What can hang from each mark:
J_952: J_329
J_924: J_811
J_329: J_811 J_952
J_300: J_898 J_924
J_979: J_280 J_811
J_922: J_280
J_280: J_922
J_811: J_329 J_924 J_979
J_898: J_300

In the rows, zero is written as 128.
Known rows, with every way that one mark hangs from another:
[J_898 J_300]: [135 134  74 104 129  97 101 182 175 124 150  94  98 146  87 155 114 131
 115 127 125 150 148 172 114]
[J_924 [J_811 J_329]]: [170 118 116 157 169 103 117 138 132  71 108 113 182 152 127 135 121 133
 163 135 161 145  99 123 102]
[J_898 [J_300 [J_924 [J_811 J_979]]]]: [130  68 122  90 131  95 115 182 175 100 144  60  45  90 166 111  81 101
  96 131 158 142 108 116 101]
[J_300 J_898 [J_924 [J_811 [J_979 J_280]]]]: [136 139 142 156 107 143 137 175 125 137 122 148  61 130 186 111 131 126
  93 115 149  82  67 113 101]
[J_300 J_898 [J_924 [J_811 J_329]]]: [166  91 115 150 191 140 123 197 140 113 119 112 117 148 168 131 145 163
 157 111 205 113  62 133  76]
[J_922 J_280]: [160 200  93 105 163 139 134 154 159 147 157  99 158 139 128 145 168 122
  91 100 146 117 112 166 164]
[J_952 [J_329 [J_811 J_979]]]: [ 98  89 177 112 108 165 105 102  94  87 156 150 119 126 126 100 173 110
 113 157  98 165 179 122 164]
[J_329 [J_811 J_979] J_952]: [ 83 129 171  84 100 145 117  82 123 153 155 141 118  88 109 155 160  75
 120 145 147 161 174 127 140]
[J_979 J_280]: [142 212 111 158 110 132 127 138 122 149 112 162 145 169 103 138 141 145
  96 119  99 102 123 159 144]
[J_329 J_811]: [121 129 127  94 127 141 117 105 143 141 120 130 110 131 113 151 159 131
 130 126 138 163 146 169 133]
[J_280 J_922]: [169 166  92 121 172 115 118 147 161 121 130 101 142 122  87 153 152 162
 145 104  89 157 141 178 134]
[J_952 J_329]: [142 144 112 152 146 150 109 178 123  97 163 128 170 164 110 133 177 161
 124 133  90 157 156 150 158]
[J_811 J_924 J_979]: [ 93  99 107 132 122 105 127 113 130 127 149 122 104 121 136  99 116 167
 127 169  88  86 141  99 137]
[J_898 [J_300 [J_924 [J_811 J_329]]]]: [164  70 111 112 170 103 109 186 162 101 111  61 110 137 145 116  80 128
 133 122 193 143  95 138  93]
[J_979 J_811]: [121 132  98 111 145 127 147 140 129 105 149 139 130 135 144 173 161 136
 150  90 139 158 109 131 112]
[J_979 [J_280 J_922] J_811]: [146 180 109 132 124 134 161 117 117 123 109 158 146 139 121 160 144 130
 136  65  89 154 109 151 134]
[J_898 [J_300 [J_924 [J_811 [J_329 J_952]]]]]: [153  90 118 106 157 111 116 188 167 137 131  62 143 112 132 150  91  97
 138 121 215 161 118 136  98]
[J_300 J_898 J_924]: [142 135  91 120 169 155 119 215 157 170 155 118  69 143 144 147 176 184
 121 100 161  99  91 167 106]
[J_898 [J_300 J_924]]: [137 113  90  83 155 119 105 202 180 156 148  72  63 128 122 132 114 148
  97 113 150 128 125 172 121]
[J_811 J_329 J_924 [J_979 [J_280 J_922]]]: [129 127 144 172 127 122 126  70  85 121  91 157 154 148 100  59  90 165
 137 155  59  61 138 101 150]
[J_811 J_924 [J_979 [J_280 J_922]]]: [120 148 119 154 102 117 141  91 119 145 107 144 118 123 115  86 100 165
 116 142  32  81 145 121 160]
[J_952 [J_329 [J_811 J_924 J_979]]]: [ 72  41 155 122  94 154 125  85 100 116 149 142 110 123 150  76 144 149
 130 178  74 139 181 101 173]

Rows:
[141  50 145 107 158 100 100 162 140  77 127  73  86 116 150  83  71 100
 113 144 181 120 103 100  94]
[J_898 [J_300 [J_924 [J_811 J_329 J_979]]]]
[117 132 134 123 156 144 143 123  96 117 154 152 199 141 116 182 165 105
 171 102 187 155 127 108 110]
[J_979 [J_811 [J_329 J_952]]]
[134 168 177 174 100 127 130  98  88 104 112 163 195 135 119 127 110  68
 124 152 154 113 123  79 122]
[J_924 [J_811 [J_329 J_952] [J_979 J_280]]]
[ 91 132 124 156  99 145 168  88  79 168 114 181 201 163 138 148 118 134
 162 119 149 104 124  90 133]
[J_979 J_280 [J_811 [J_329 J_952] J_924]]
[117 144 164 137 148 134 106 112  97 114 162 145 181 126  86 130 150  99
 133 159 153 108 154  96 123]
[J_811 [J_329 J_952] J_979]
[ 83 104 112  92  99 138 142  89 151 205 132 122 134 107 128 164 139 140
 153 146 139 158 171 147 148]
[J_329 [J_811 J_924] J_952]
[ 58 128 162 118  44 152 146  50 102 204 118 172 116 112 131 118 117 102
 108 163 109 109 170 108 165]
[J_329 [J_811 J_924 [J_979 J_280]] J_952]
[137  91 129 128 151 127 127 192 151 115 150 109  53 104 190 128 143 135
 122 122 166 112  75 112  86]
[J_300 J_898 [J_924 [J_811 J_979]]]
[123 132  84 139 110 123 176  99 119 150 103 152 138 137 146 137 114 171
 155  84  72 129 117 134 143]
[J_979 [J_280 J_922] [J_811 J_924]]
[160 111  90 131 163 132 136 218 174 139 135  96  77 125 182 156 154 163
 139  98 180 133  66 151  86]
[J_300 J_898 [J_924 J_811]]
[142 199 172 161 130 141 117  84  85 132 117 166 197 129  63 117 132  96
 123 133 103 105 158 119 144]
[J_811 [J_329 J_952] [J_979 [J_280 J_922]]]
[130 118 139 117  89 107 123 164 149 120 117 100  56 114 162  98  64  91
  66 126 139 113 100 117 119]
[J_898 [J_300 [J_924 [J_811 [J_979 J_280]]]]]
[145 195 144 147 118 124 123 106 113 119 116 154 124 123  90 108 128 126
  98 122  57 107 142 139 149]
[J_811 [J_979 [J_280 J_922]]]
[132 121 162 148 142 112 121 117 112  83 140 121 189 110 123 140 125  77
 153 155 174 145 131  80 105]
[J_924 [J_811 [J_329 J_952] J_979]]
[124 158 175 111  96 145 121  55 107 130  94 163 101 111  98 106 131 100
 102 122  75 139 155 150 154]
[J_329 [J_811 [J_979 [J_280 J_922]]]]
[156 140 126 150 154 115 127 143 137 105 125 112 216 129 115 170 133 102
 169 133 182 163 122 119 106]
[J_924 [J_811 [J_329 J_952]]]
[100 113 148 113  79 134 141  38 112 159  86 154  90 111 123  84 101 139
 119 140  55 113 159 134 165]
[J_329 [J_811 J_924 [J_979 [J_280 J_922]]]]
[131 117 110 156 135 131 164  77  86 126  84 162 176 163 132 111 103 169
 175 101  93 111 109 115 133]
[J_979 [J_280 J_922] [J_811 J_329 J_924]]
[163 171 140 158 109 102 139 108 132  87  99 132 134 107 128 118 105 106
 116 117  74 139 115 125 132]
[J_924 [J_811 [J_979 [J_280 J_922]]]]
[ 59  83 147  89  84 137 135  65 129 179 146 131 109  88 132 133 131 112
 138 167 128 136 178 108 147]
[J_329 [J_811 J_924 J_979] J_952]
